Each row was made from one walk, in order. Every step used is in the known rows, and no mark comes twice. Write each row's walk.
In the rows, 128 means zero.
Known rows
vazor, namezor, tokasu, fika, lami: 158; 129; 95; 127; 124; 118; 142; 114; 106; 92; 159; 168; 89; 156; 78; 98; 99; 85; 147; 112; 117; 116
tokasu, fika, somudud: 162; 120; 113; 110; 97; 157; 146; 122; 109; 123; 154; 150; 94; 165; 60; 86; 91; 72; 157; 140; 108; 149
fika, vazor, namezor, lami: 156; 132; 72; 141; 133; 105; 146; 131; 81; 106; 152; 180; 130; 121; 93; 115; 123; 67; 166; 111; 138; 133
namezor, lami: 140; 144; 60; 140; 149; 143; 160; 153; 108; 90; 166; 123; 124; 138; 74; 111; 146; 75; 157; 121; 109; 152
vazor, fika, somudud, namezor: 177; 81; 126; 119; 90; 159; 157; 95; 80; 115; 132; 178; 116; 130; 75; 71; 90; 79; 160; 140; 114; 124
namezor, lami, fika: 151; 149; 61; 141; 139; 152; 155; 169; 108; 79; 163; 128; 103; 143; 62; 102; 132; 82; 154; 118; 93; 162
fika, lami: 159; 137; 61; 152; 165; 136; 176; 154; 105; 86; 149; 122; 121; 128; 70; 72; 133; 70; 178; 122; 106; 173
vazor, fika, lami: 169; 116; 78; 137; 155; 161; 156; 147; 81; 107; 141; 164; 117; 109; 63; 69; 126; 79; 171; 135; 105; 172
namezor, vazor, fika, lami: 168; 128; 76; 116; 136; 138; 141; 129; 68; 123; 155; 169; 131; 105; 82; 76; 159; 48; 156; 137; 135; 201
lami, namezor, somudud, fika, vazor: 165; 107; 131; 144; 80; 134; 149; 106; 110; 98; 158; 142; 123; 142; 120; 118; 101; 86; 137; 116; 119; 108
somudud, fika, vazor: 171; 95; 107; 154; 86; 138; 162; 131; 103; 126; 130; 129; 124; 126; 81; 122; 129; 86; 157; 141; 113; 130
somudud, namezor, vazor, fika, lami: 182; 116; 94; 115; 130; 123; 158; 98; 57; 99; 127; 167; 127; 123; 91; 89; 157; 58; 159; 115; 142; 159
tokasu, namezor: 171; 131; 88; 157; 95; 108; 141; 129; 115; 104; 159; 129; 142; 190; 103; 99; 112; 98; 192; 92; 102; 142
namezor, somudud, fika, vazor: 164; 101; 119; 145; 74; 154; 153; 113; 111; 126; 163; 133; 121; 115; 87; 121; 119; 62; 128; 150; 130; 143
vazor, namezor: 179; 116; 81; 176; 121; 123; 150; 123; 121; 83; 157; 159; 125; 147; 108; 97; 104; 98; 189; 112; 121; 121
lami, namezor, vazor, fika, somudud: 168; 110; 119; 107; 87; 128; 131; 98; 81; 117; 163; 179; 131; 139; 119; 72; 108; 70; 153; 120; 124; 144
tokasu, fika, vazor, namezor: 182; 127; 106; 132; 105; 112; 127; 118; 90; 125; 135; 186; 108; 151; 87; 114; 102; 83; 176; 117; 132; 131
vazor, fika, lami, namezor, tokasu: 156; 119; 103; 119; 134; 134; 149; 125; 87; 101; 151; 162; 114; 126; 88; 65; 105; 92; 148; 116; 95; 127
vazor, fika, somudud: 167; 91; 111; 121; 94; 170; 144; 119; 93; 134; 154; 174; 118; 116; 69; 61; 89; 75; 159; 156; 106; 155
lami, fika, somudud, namezor, tokasu: 167; 101; 125; 119; 63; 125; 162; 102; 114; 99; 153; 127; 92; 153; 70; 59; 70; 76; 137; 130; 97; 117
namezor, somudud, fika: 162; 102; 112; 158; 83; 178; 158; 117; 132; 99; 172; 120; 113; 134; 89; 122; 120; 78; 130; 145; 116; 139
namezor, lami, fika, somudud: 143; 134; 75; 119; 123; 163; 157; 155; 99; 88; 170; 144; 93; 142; 50; 84; 105; 63; 142; 130; 94; 162

Write each row's walk
158; 103; 93; 149; 111; 141; 156; 129; 81; 97; 135; 174; 112; 131; 84; 152; 132; 88; 148; 119; 125; 106
somudud, fika, vazor, namezor, lami
166; 149; 91; 123; 160; 137; 154; 141; 94; 74; 136; 149; 94; 176; 80; 96; 115; 94; 174; 96; 99; 138
tokasu, fika, lami, namezor
150; 120; 138; 98; 75; 118; 136; 97; 120; 110; 166; 140; 98; 180; 96; 80; 69; 93; 134; 114; 95; 94
lami, namezor, tokasu, fika, somudud
154; 134; 62; 155; 148; 134; 151; 137; 102; 69; 164; 169; 117; 145; 94; 119; 127; 89; 169; 104; 121; 123
vazor, namezor, lami
162; 117; 91; 140; 130; 140; 171; 130; 87; 69; 139; 135; 113; 150; 101; 118; 150; 85; 150; 105; 111; 133
somudud, fika, lami, namezor, vazor
164; 121; 110; 135; 90; 114; 129; 103; 125; 107; 163; 162; 97; 164; 93; 106; 92; 98; 151; 115; 116; 101
vazor, namezor, tokasu, fika
157; 96; 112; 102; 112; 169; 158; 104; 65; 105; 138; 185; 110; 130; 62; 91; 107; 72; 143; 133; 116; 124
vazor, fika, somudud, namezor, lami
165; 110; 116; 155; 65; 150; 140; 110; 118; 98; 171; 135; 123; 185; 101; 132; 109; 89; 145; 107; 111; 129
tokasu, namezor, somudud, fika
170; 114; 112; 106; 62; 120; 116; 99; 69; 141; 167; 185; 139; 165; 100; 85; 113; 59; 160; 115; 129; 171
tokasu, namezor, vazor, fika, somudud
166; 155; 90; 107; 148; 119; 144; 129; 81; 87; 146; 155; 102; 170; 91; 98; 139; 72; 160; 97; 120; 159
tokasu, fika, lami, namezor, vazor
182; 128; 89; 148; 96; 112; 145; 151; 108; 123; 145; 134; 119; 123; 77; 73; 104; 74; 173; 131; 104; 168
lami, fika, vazor
185; 124; 101; 154; 87; 117; 132; 125; 106; 107; 166; 175; 109; 121; 96; 84; 81; 65; 156; 124; 130; 152
lami, fika, vazor, namezor, somudud
170; 135; 83; 117; 111; 115; 126; 121; 61; 118; 156; 177; 139; 159; 96; 92; 143; 63; 168; 99; 127; 186
tokasu, namezor, vazor, fika, lami
163; 139; 64; 158; 139; 140; 146; 150; 102; 59; 161; 171; 99; 148; 83; 112; 113; 93; 165; 101; 108; 130
vazor, namezor, lami, fika
170; 120; 91; 135; 156; 150; 154; 139; 79; 86; 137; 171; 118; 128; 89; 70; 111; 96; 174; 111; 97; 143
vazor, fika, lami, namezor
171; 140; 86; 137; 82; 89; 126; 114; 98; 119; 169; 136; 153; 183; 118; 104; 142; 69; 177; 94; 128; 168
tokasu, namezor, vazor
183; 104; 112; 134; 85; 141; 168; 116; 106; 85; 140; 137; 95; 157; 71; 63; 80; 78; 162; 124; 99; 131
lami, fika, somudud, namezor
164; 79; 140; 102; 66; 143; 150; 81; 89; 129; 145; 166; 111; 126; 74; 65; 82; 76; 135; 146; 112; 108
vazor, fika, somudud, namezor, tokasu
162; 146; 72; 130; 156; 103; 161; 131; 86; 76; 156; 138; 130; 144; 112; 78; 144; 65; 169; 95; 122; 163
fika, lami, namezor, vazor
179; 88; 106; 165; 88; 130; 155; 119; 96; 108; 130; 165; 118; 132; 96; 133; 114; 95; 166; 126; 123; 106
somudud, fika, vazor, namezor
161; 139; 73; 149; 167; 122; 173; 145; 101; 63; 146; 130; 121; 150; 99; 73; 116; 90; 181; 95; 99; 139
fika, lami, namezor
166; 109; 114; 135; 85; 98; 166; 89; 124; 100; 146; 104; 124; 152; 98; 89; 114; 90; 148; 115; 114; 95
somudud, namezor, tokasu
156; 141; 87; 142; 154; 135; 166; 128; 107; 65; 172; 137; 118; 140; 103; 75; 108; 69; 154; 102; 113; 149
fika, lami, namezor, somudud
182; 122; 96; 134; 100; 98; 159; 92; 97; 98; 141; 124; 140; 147; 114; 100; 155; 65; 166; 111; 143; 143
somudud, namezor, vazor
166; 87; 120; 149; 66; 116; 149; 105; 106; 121; 143; 155; 114; 128; 95; 127; 106; 93; 138; 132; 122; 90
somudud, fika, vazor, namezor, tokasu
167; 104; 95; 167; 124; 168; 164; 115; 105; 64; 163; 171; 98; 133; 93; 121; 108; 77; 141; 121; 128; 125
vazor, namezor, somudud, fika, lami
156; 152; 76; 127; 105; 106; 132; 152; 77; 104; 156; 153; 122; 176; 77; 114; 118; 79; 164; 85; 103; 155
tokasu, namezor, lami, fika, vazor
188; 107; 109; 123; 94; 120; 143; 88; 76; 113; 132; 160; 136; 132; 105; 97; 151; 71; 161; 120; 141; 144
somudud, namezor, vazor, fika
